Each row comes from the steps of one path. Every step used is in the known rows, and no mark comes twice. Write the path behind each row, first mark first.
In the rows, 128 means zero.
Known rows
Z, W: [ 92 114  99 141 117 122 166 116 113 123 113 145 118 117 129 147 119 120
 159  97  93 105]
J, E: [142 142 124 116 136 121 115 131 119 127 130  81 138 210  80 109 147 101
 174 135 116 132]
E, S, K, B: [142 165 162  98  92 127  96 154 134  87 124 128 165 173 148 138  45  71
 168 145 155 152]
B, K: [ 96 121 161 103  99 138 124 141 135 110 117 146  55 127 146 147 138 132
 136 155 137  88]
B, S, J: [102 131 132 128 116 133 113 126 155  96 120 119  67 134 136 124 109 149
 164 156 151 110]
S, K: [113 133 169 109  81 107 110 148 132  70  94 130 150 129 165 140  85 125
 150 153 150 128]
Z, B, S, E: [ 58 152 115 132  81 118 110 104 115 126 130 142  68 151 161 136 115 111
 156 124 177  88]
J, S, K, B: [152 164 141 109 126 121 107 140 131 100 112 111 201 169 166 108 116  89
 178 145 156 149]
E, J, S: [159 165 136 121 134 135 102 115 131  84  97  66 172 200  99 126  97  78
 175 120 116 155]
J, E, S, K, B: [159 164 145  95 114 123 102 143 128 117 124  81 164 227  89 114  92  68
 177 132 140 161]
E, S, K: [133 156 163  96  79 123 101 153 134  73 118 112 160 182 154 137  36  76
 174 142 138 144]
B, K, S: [ 98 122 133 105  86 147 117 132 152 124 126 144  67 118 138 135 188 167
 160 158 153  92]
W, Z, B, K, S, J: [ 29 162 135 110 115 132 145 129 101 162  92 129  91 107 169  96 141 118
 142 106 133  99]
W, Z, B, K, S: [ 28 158 125 110  93 133 145 130  95 165 102 136  80 106 165  99 146 130
 145 105 128  93]
J, E, S, K, B, Z, W: [143 159 141 101 107 123 118 147 122 127 130  90 155 203  83 123  91  71
 165  99 136 178]
J, S, K: [142 156 142 106 112 117 112 139 130  87 107  95 194 178 172 107 107  94
 184 143 139 141]
E, S, K, B, Z, W: [127 160 158 105  84 127 111 156 130  97 127 136 155 148 141 147  44  73
 158 114 152 169]
W, Z: [ 75 148 130 114 114 126 139 144 102 145 101 118 125 122 151 101 117 114
 156 115  88 119]
S, E, J: [144 155 156 128 116 120  81 104 141 108  80  85 169 191 125 171  91  35
 161 118 132 152]

Write each row's path
[ 27 159 127 113  74 120 142 132  95 144  95 135  77 109 169  99 101 137
 146 105 133 101]	W, Z, B, S, K
[164 173 153 113 123 129  96 122 135  79  83  77 185 185 108 130  85  78
 165 124 141 169]	E, J, S, K, B
[ 49 145 144 116 101 125 129 123 102 120 127 155  55 133 163 136 132 115
 133 135 166  70]	Z, B, K
[131 150 120 130 114 133  92 120 144 142 133 159 101 131 127 146 135 114
 157 149 177 129]	K, B, S, E
[114 136 127 123 123 132 113 125 154 110 120  97  72 165 109 113 121 140
 167 147 149 120]	B, S, J, E
[ 39 166 122 117 113 125 144 125  96 161  97 110  83 137 144  86 116 116
 151  99 125 109]	W, Z, B, S, J, E
[ 40 167 135 111  91 133 132 118 102 165  79 119  94 124 156 114 132 100
 143  93 131 110]	W, Z, B, K, S, E, J
[ 32 161 128 111  93 130 136 123 101 172  92 133  93 116 172 108 144 107
 146  99 133 100]	W, Z, B, K, S, E
[ 97 124 136 113  45 121 110 137 149  82 115 139  62 120 146 135  94 179
 158 156 163 110]	B, S, K
[154 156 128 104 125 129 108 136 122 123 140  70 150 243  80 109 106  68
 188 128 113 146]	J, E, S
[ 54 153 124 133 115 122 121 112 117 111 129 137  64 138 156 120 109 128
 153 135 177  85]	Z, B, S, J
[ 51 145 125 118  94 132 124 116 114 130 131 153  64 124 157 128 166 140
 148 136 177  74]	Z, B, K, S
[136 151 155 124 194 121 114 131 137 110 103  68 163 192 110 110 122  69
 165 142 129 143]	S, J, E
[139 148 109 130 102 134  81 102 161 126 107  95 174 164 117 144 171 109
 196 129 153 147]	K, S, E, J
[158 174 160 113 116 130  95 132 133  81  94  80 180 170 105 135  84  79
 157 111 148 188]	E, J, S, K, B, Z
[ 52 150 135 119 114 131 122 116 119 127 122 144  74 125 162 126 160 127
 147 137 182  79]	Z, B, K, S, J
[110 146 127 137 135 130 124 144 116 145 155 171 121  83 114 151 139 111
 131 102 153 166]	K, B, Z, W
[ 55 149 129 118  92 128 115 110 119 137 124 149  77 136 166 137 162 117
 150 131 183  80]	Z, B, K, S, E
[ 37 164 132 108 121 132 143 128 100 171  90 113  93 129 149  90 148 111
 146 101 131 106]	W, Z, B, K, S, J, E
[148 167 150 119 114 129 111 124 130  90  87  86 177 159 103 141  83  80
 154  92 137 185]	E, J, S, K, B, Z, W
[104 126 139 106  84 143 104 123 159 134 112 137  86 131 149 149 183 133
 161 149 161 101]	B, K, S, E
